What can hang from each mark:
M: L
Y: T X
T: Y
N: Y
D: L
Q: L R
L: Q X Y
X: L
R: L Q

Known rows, with every way that one mark hangs from another:
R{L Q}: [-1.69 +4.23 +6.18 -2.13 -0.89 +3.10 -2.31 +0.80 +1.43 +1.62 +2.87 -2.25 +2.37 +2.60 +4.01 +3.46 +2.18 -1.07 -1.01 +4.75 -2.18 +3.51 +2.26 +3.37 +1.65 -0.45 +1.66 +5.60]
Y{T X}: [+2.24 -3.09 +0.71 +2.76 -0.69 -5.69 -5.42 +0.10 -4.33 -2.39 +3.18 +5.19 +1.36 +0.72 -1.70 +3.14 -3.23 -2.30 -2.38 +1.84 +1.82 -2.56 -3.18 -0.89 -2.05 -2.83 -0.98 -0.21]
Q{R{L{Y{T X}}}}: [-2.69 -1.85 -1.43 -1.57 +0.63 -1.07 +1.84 +1.82 +1.27 -2.98 +2.94 +0.66 -1.73 -0.08 -0.62 +1.96 +1.63 +1.45 +2.11 -0.66 -0.12 +2.07 -3.67 -2.89 +0.36 +2.48 +0.46 +0.72]
T{Y{X{L{Q}}}}: [-1.03 +2.44 -1.19 -0.69 -0.03 +0.43 -3.24 -5.56 -3.45 +3.46 -0.27 +1.55 -1.40 +1.48 -0.11 +0.53 -0.69 +0.07 +0.41 +1.37 +3.40 -2.07 +3.35 +2.24 -2.19 -3.04 -2.00 -0.50]
M{L{Q X Y}}: [+2.50 -0.92 +1.87 +1.27 -2.06 +2.56 +1.54 -0.24 +1.27 +2.30 -5.47 -3.02 +0.31 -1.33 +2.70 -1.58 +1.03 +0.36 -0.46 -0.14 -1.41 +1.41 +3.13 +4.98 -0.46 -0.42 +1.17 -1.28]
Q{L{X Y{T}} R}: [+1.45 -2.37 -4.70 -1.38 +1.23 +0.67 +5.55 -1.70 +0.96 -2.85 -1.12 +0.93 +0.74 -3.17 +0.01 -1.59 +0.57 +0.26 +5.85 -5.82 -0.26 +1.20 +0.11 -4.10 -3.05 +2.35 +1.58 -1.69]
M{L{Q}}: [-0.23 +1.53 +3.98 +3.91 -0.59 +1.86 -1.07 +3.36 +0.00 +2.56 -4.65 -3.14 +0.78 +2.30 +4.46 -0.75 +0.74 -2.69 -0.89 +1.80 -2.81 +0.21 +3.35 +5.45 +0.89 -1.39 +1.52 +2.02]
Y{T X{L{Q}}}: [+1.32 +1.56 +0.13 +5.61 +0.42 -2.09 -4.43 -0.66 -4.62 -3.66 +2.12 +3.22 +2.00 +1.92 -2.63 +2.35 -3.74 -2.42 -1.15 +0.61 +4.55 -3.87 -1.00 -1.16 -1.49 -1.70 -0.80 +1.29]
N{Y{X}}: [-0.31 -0.40 +1.57 -2.23 -0.03 -4.15 -3.46 -0.95 -1.30 +3.12 -0.42 +1.56 +1.63 +0.79 -2.90 -2.09 -2.94 +1.52 -0.29 +3.34 +0.65 -0.58 -0.14 +1.90 -0.85 -2.17 -3.42 -1.15]
Q{L{Y} R}: [-2.89 +0.18 -4.33 -3.01 +2.21 +2.40 +5.78 +0.01 +2.29 +0.01 -1.97 -0.38 -0.64 -0.59 +0.41 -3.40 +1.92 +0.70 +5.23 -2.39 -2.56 +0.98 +0.09 -3.16 -1.20 +3.80 +1.33 +0.19]
M{L{Y}}: [-0.78 -1.66 +0.02 +0.12 +1.45 +1.27 +2.23 +1.05 +2.78 +3.18 -3.09 -2.78 -1.88 -2.53 +3.07 -1.78 +3.15 -0.24 +0.19 +3.84 -4.97 -2.51 +1.94 +3.08 +0.75 -2.21 -0.52 -0.23]
L{Q Y{T}}: [-0.12 +1.08 +1.33 +0.62 -2.08 -3.05 +0.19 +2.09 +1.47 +1.50 +0.62 -0.16 -1.53 +1.31 -2.26 -1.02 -1.15 -1.40 -2.11 -1.62 +0.00 -2.05 -1.46 +0.16 +4.28 -1.69 -2.87 -0.72]
M{L{Q{R} Y}}: [-1.47 +0.29 +0.18 +1.06 -1.28 +2.67 +2.09 +2.67 +2.52 +1.79 -3.17 -3.25 -2.28 +0.95 +1.85 -1.40 +2.89 +0.29 +1.33 -0.85 -1.38 +0.52 +0.55 +2.36 +2.22 +1.23 +0.80 +1.45]
Y{X{L}}: [+0.00 +0.45 -0.91 +1.13 +0.48 +0.31 -3.97 -2.14 -5.42 -0.11 -1.17 +3.42 +2.39 +0.65 -1.50 -0.13 -2.81 -0.43 +0.24 +4.12 +0.18 -2.62 +1.66 +0.11 -3.55 -0.53 +0.51 +0.64]
L{Y{T}}: [-0.34 -2.20 -1.10 -1.21 +0.24 -4.33 +1.10 +1.23 +1.35 +1.76 +1.43 +0.71 -1.68 -2.18 -1.60 -1.22 -0.27 -1.20 -0.72 +0.70 -2.96 -4.05 -1.46 -1.11 +2.52 -3.66 -3.33 -1.68]
N{Y{T X{L{Q{R}}}}}: [-0.47 +2.44 -0.33 +2.74 +1.14 -3.58 -2.34 +0.17 -0.76 -2.18 +2.18 +0.86 +1.46 +1.85 -4.72 -0.19 -3.81 +1.11 +2.49 -1.61 +5.86 -2.95 -1.25 -1.25 +0.78 -2.08 -3.77 +0.58]
Q{R{L{Y}}}: [-4.23 -0.53 -0.77 -3.59 +0.67 +0.71 +3.25 +2.79 +2.27 +0.28 +0.07 -1.54 -1.41 +0.36 +1.11 -0.48 +2.29 +1.44 +3.34 -0.36 -3.62 +2.80 -1.08 -1.42 +1.04 +3.21 +0.90 +0.90]
R{L}: [-2.46 +1.32 +3.92 -1.53 +1.83 +0.20 +0.42 +2.22 +1.13 +2.48 -1.82 -2.23 +1.31 +0.49 +4.66 +0.17 +1.82 -0.85 -0.18 +4.19 -5.08 +1.59 +1.73 +2.18 +0.51 -0.04 +0.90 +0.35]
D{L}: [-0.99 +0.71 -0.13 +0.55 +3.80 +1.19 -2.99 +3.44 -2.78 +2.05 -1.75 -1.53 +1.47 +0.38 +3.29 -1.13 +0.15 -2.59 -3.16 +2.45 -5.14 -1.34 +3.27 +1.05 -0.22 -0.74 +2.43 -0.79]
D{L{Q{R} X Y}}: [+0.61 +0.09 -1.70 -0.83 -0.07 +3.22 -0.33 +1.16 -1.61 +0.07 -2.13 -2.35 +0.14 +0.26 +0.47 -1.77 -0.38 +0.84 -1.69 -4.27 -0.72 +3.30 +1.99 -0.49 -0.11 +3.22 +3.17 -2.22]

Rows:
[+3.59 -1.60 +1.58 +0.11 -4.02 -2.61 +0.09 -0.80 -0.49 +0.92 -1.30 +0.61 +0.85 -1.03 -2.17 -1.22 -3.09 -0.69 -1.79 -4.20 +1.19 +0.76 +0.38 +0.77 +0.93 -1.66 -1.14 -3.40] : L{Q X Y{T}}
[-0.27 -1.33 -1.44 +0.52 -3.70 -2.70 -1.01 +0.83 -1.06 -2.84 +3.16 +3.12 -2.13 +2.78 -5.03 +1.37 -1.79 +0.94 -0.79 -3.95 +4.98 +0.59 -5.16 -3.04 +1.84 +2.01 -1.40 +0.47] : L{Q{R} Y{T X}}
[+0.75 -1.56 -2.83 +1.05 +4.06 -0.90 -2.55 +0.83 -1.09 -1.62 +2.31 +0.56 -1.42 -1.80 -0.40 +0.67 +0.54 -0.28 -4.70 +2.26 -0.78 -3.17 -1.45 -2.21 +0.02 -0.71 +0.29 -2.35] : D{L{Y{T X}}}
[+1.60 -0.76 -1.71 +1.14 +0.80 +0.97 -0.15 +2.18 -1.14 -2.03 +0.29 -1.71 -0.16 -0.37 +0.19 -0.45 -0.51 +0.01 -1.74 -5.60 +0.98 +1.13 +0.30 -1.78 +0.74 +1.42 +1.82 -2.12] : D{L{Q{R} X Y{T}}}
[+1.57 -1.80 -1.77 -1.85 +2.49 +1.67 -0.25 -0.42 -1.08 +1.83 -2.72 -1.45 +0.75 -3.26 +1.56 -2.44 +0.39 +0.32 -2.66 +0.48 -4.39 +0.14 +3.43 +0.38 -1.43 -0.08 +2.18 -3.99] : D{L{X Y}}
[-1.42 +1.90 +3.45 -1.85 -0.59 +1.10 +0.70 -0.24 +2.25 +0.90 -0.86 -1.00 -0.46 +1.78 +0.62 +0.34 +1.30 +1.95 -3.12 +3.39 -0.16 +2.89 -1.28 +1.15 +1.17 +3.17 +0.54 -0.32] : R{L{Q Y{X}}}
[+1.68 -0.41 -1.22 +4.32 +1.61 -2.76 -4.05 -1.25 -4.65 -3.61 +2.49 +4.01 +2.01 -0.34 -1.94 +2.43 -3.20 -1.98 +0.05 +2.47 +2.91 -5.52 -1.35 -1.90 -2.24 -2.93 -0.90 +0.74] : Y{T X{L}}
[-1.23 +0.87 -2.75 -1.21 +1.18 -0.22 -2.87 -6.14 -3.55 +3.70 +0.27 +2.29 -1.43 -0.21 +0.50 +0.78 -0.33 +0.11 +1.25 +2.45 +1.52 -3.27 +3.17 +1.93 -3.47 -4.01 -2.35 -1.27] : T{Y{X{L}}}
[-1.41 -1.49 +0.77 -2.10 -0.76 +0.81 +0.96 +2.14 -0.89 -0.47 -1.28 -0.30 +1.95 +0.05 +2.85 +0.55 +0.52 +0.22 +3.92 -2.06 -3.14 +5.15 +1.33 +0.22 -2.01 +2.50 +3.06 +0.30] : Q{R{L{X}}}
[+2.10 +1.12 +4.13 -2.46 -1.47 +1.81 +0.15 -2.17 +2.98 -0.69 +4.44 -1.43 +1.21 -1.94 +1.54 +4.07 +1.74 +0.90 -0.33 +1.42 +0.48 +3.31 +0.92 +1.50 +1.49 -1.34 +0.49 +2.55] : R{L{X Y{T}} Q}
[+2.16 -1.84 -0.72 -0.21 -4.66 -2.04 +1.14 +0.17 -0.58 -0.85 +0.20 +1.03 -0.01 +0.05 -3.07 -0.57 -2.49 +0.37 +1.34 -7.52 +2.27 +2.67 -1.12 -1.29 +1.00 +0.89 -0.41 -1.72] : L{Q{R} X Y{T}}
[+1.12 -0.32 +0.60 +1.07 -2.54 -3.39 -2.20 -0.21 -0.71 -0.79 +1.82 +2.43 -1.43 +1.80 -4.12 +0.62 -2.05 -0.18 -4.04 -0.27 +3.79 -1.09 -3.76 -0.85 +1.79 -0.19 -2.31 -0.68] : L{Q Y{T X}}
[-1.67 -0.73 -1.15 -2.14 -4.44 -0.16 -0.99 -0.15 -1.36 -0.11 +0.51 +2.38 -1.88 +3.31 -4.53 -1.01 -1.74 +1.82 -0.76 -2.26 +2.66 +3.02 -3.24 -1.29 +0.83 +4.11 -0.35 +0.22] : L{Q{R} Y{X}}
[-0.94 +1.49 +3.22 +0.75 +0.17 -0.87 +0.35 +0.47 +2.86 -1.50 +1.16 -0.95 -0.97 +1.08 +0.04 +1.88 +1.23 +1.09 -2.99 +1.87 +2.03 +1.09 -2.91 -0.48 +2.31 +1.31 -0.65 -0.16] : R{L{Q Y{T X}}}
[+1.00 -0.51 -2.60 -0.16 +3.33 -0.58 +2.53 -2.70 +1.29 -1.55 -0.13 +1.83 +0.17 -1.96 -0.32 -0.52 +0.74 -0.31 +0.31 +1.84 -0.01 -2.70 -1.29 -2.93 -2.24 +0.11 -0.39 -0.95] : Q{L{Y{T X}}}
[+1.41 -0.85 +0.93 +4.09 -0.40 -0.11 -0.24 +0.76 +1.47 -0.70 -0.66 -0.76 -2.05 -0.20 +0.86 +1.21 +1.38 -0.08 -2.54 +1.88 +1.94 -1.80 -1.37 +2.36 +0.98 -1.20 -0.42 +0.52] : M{L{Q Y{T X}}}
[-1.75 -2.24 -0.85 -3.82 -0.90 +0.90 +3.27 +0.79 +1.39 +0.06 -1.04 -0.79 -0.19 -1.31 +1.25 -0.52 +1.39 +1.95 +3.86 -2.17 -2.76 +4.84 +0.11 -0.83 -0.66 +3.08 +1.98 -0.93] : Q{R{L{X Y}}}
[+0.27 +1.39 -0.25 +2.18 +3.27 -4.18 -2.62 -0.77 -0.88 -0.53 +1.71 +1.51 +1.64 -0.91 -3.79 -0.57 -3.42 +0.81 +1.70 +1.88 +3.42 -4.77 -0.50 -0.61 +0.00 -4.48 -4.47 -0.50] : N{Y{T X{L}}}
[+3.00 +1.78 +1.15 -1.73 -1.01 +2.62 +0.21 -3.81 +0.73 +0.26 +2.21 +0.64 +2.48 -1.02 +0.76 +1.43 +0.17 -1.16 +1.04 -0.23 +0.66 +0.77 +2.22 +0.30 -1.27 -1.43 +0.76 +2.76] : R{Q{L{X Y{T}}}}
[+1.18 -1.52 +0.38 +0.87 -2.89 +2.86 +2.45 +0.56 +0.88 +0.89 -4.40 -2.59 -0.49 -0.87 +1.76 -1.77 +1.29 +1.05 +1.68 -3.33 -0.63 +3.30 +2.12 +3.29 -0.37 +1.37 +2.24 -0.28] : M{L{Q{R} X Y}}
[-2.32 +3.50 +4.10 -4.40 -0.44 +3.69 +0.36 -0.99 +3.98 +2.14 +3.58 -2.78 -0.15 +0.70 +2.10 +2.33 +3.10 +0.88 -0.78 +4.68 -1.93 +2.98 +0.73 +2.07 +2.98 +0.11 -0.14 +4.28] : R{L{Y} Q}
[+0.10 -2.15 -0.09 +2.48 +2.03 -0.51 +2.18 +1.55 +2.77 +0.85 -1.06 -1.89 -2.34 -3.08 +2.72 -0.54 +2.60 -1.25 +0.05 +2.36 -3.24 -3.95 +0.18 +2.21 +1.60 -4.13 -1.57 -0.12] : M{L{Y{T}}}
[-0.39 -1.25 -5.26 -0.71 +2.45 -0.01 +3.96 -1.58 +0.65 -3.89 +1.59 +2.48 -0.83 -1.09 -1.62 -0.22 +1.10 +0.63 +3.76 -2.80 +1.73 -0.16 -3.11 -5.36 -2.29 +3.18 +0.50 +0.21] : Q{L{Y{T X}} R}
[+1.58 +0.76 +3.73 -0.26 -0.72 -0.56 +2.27 +0.31 +2.99 -0.33 -1.24 -2.25 +1.05 -1.25 +1.98 +0.35 +0.81 +0.91 -1.26 -1.10 -0.25 +2.58 +0.53 +1.10 +1.39 +0.31 +0.52 -2.13] : R{L{Q X Y{T}}}
[+0.26 +0.18 -2.35 -2.21 +2.64 +1.55 +2.79 -3.68 +0.81 +0.81 -2.28 +1.32 +0.42 -1.47 +0.14 -2.23 +0.96 +0.29 +0.39 +2.78 -1.14 -1.11 +0.59 -1.44 -2.89 +1.92 +0.53 -1.32] : Q{L{Y{X}}}
[+2.62 +2.63 +3.00 -1.92 -1.79 +3.87 -1.94 -3.04 -1.68 +1.93 +0.02 +0.50 +4.54 +0.93 +2.27 +1.07 -0.57 -2.30 +1.41 +0.38 -0.81 +3.17 +4.64 +2.31 -3.07 -0.57 +2.83 +3.95] : R{Q{L{X}}}
[-2.56 +3.24 -3.18 +2.09 +0.50 +1.22 +1.53 +1.29 +0.02 -1.55 +0.47 -1.00 -0.72 +0.67 -2.64 -1.76 -1.18 -0.52 +3.74 -3.16 +1.28 -3.58 +0.32 -2.55 +2.91 -0.28 -1.34 +1.48] : X{L{Q{R} Y{T}}}
[-1.30 +0.64 -2.08 -0.14 +1.04 +2.57 -2.01 +1.68 -1.91 -1.11 +0.32 -0.54 -1.54 +2.32 -1.15 -0.49 +0.45 +1.07 -3.81 -0.84 +1.01 +1.54 -1.22 -1.64 +0.48 +4.23 +2.14 -0.65] : D{L{Q{R} Y{X}}}
[+0.20 -1.35 -0.56 +3.90 -1.09 +0.40 +0.20 +1.70 +1.02 -2.44 +0.65 -0.59 -2.67 +0.79 -0.01 +1.99 +1.42 +0.50 -0.15 -1.21 +3.21 -0.54 -2.66 +0.39 +0.94 +0.56 +0.02 +1.33] : M{L{Q{R} Y{T X}}}
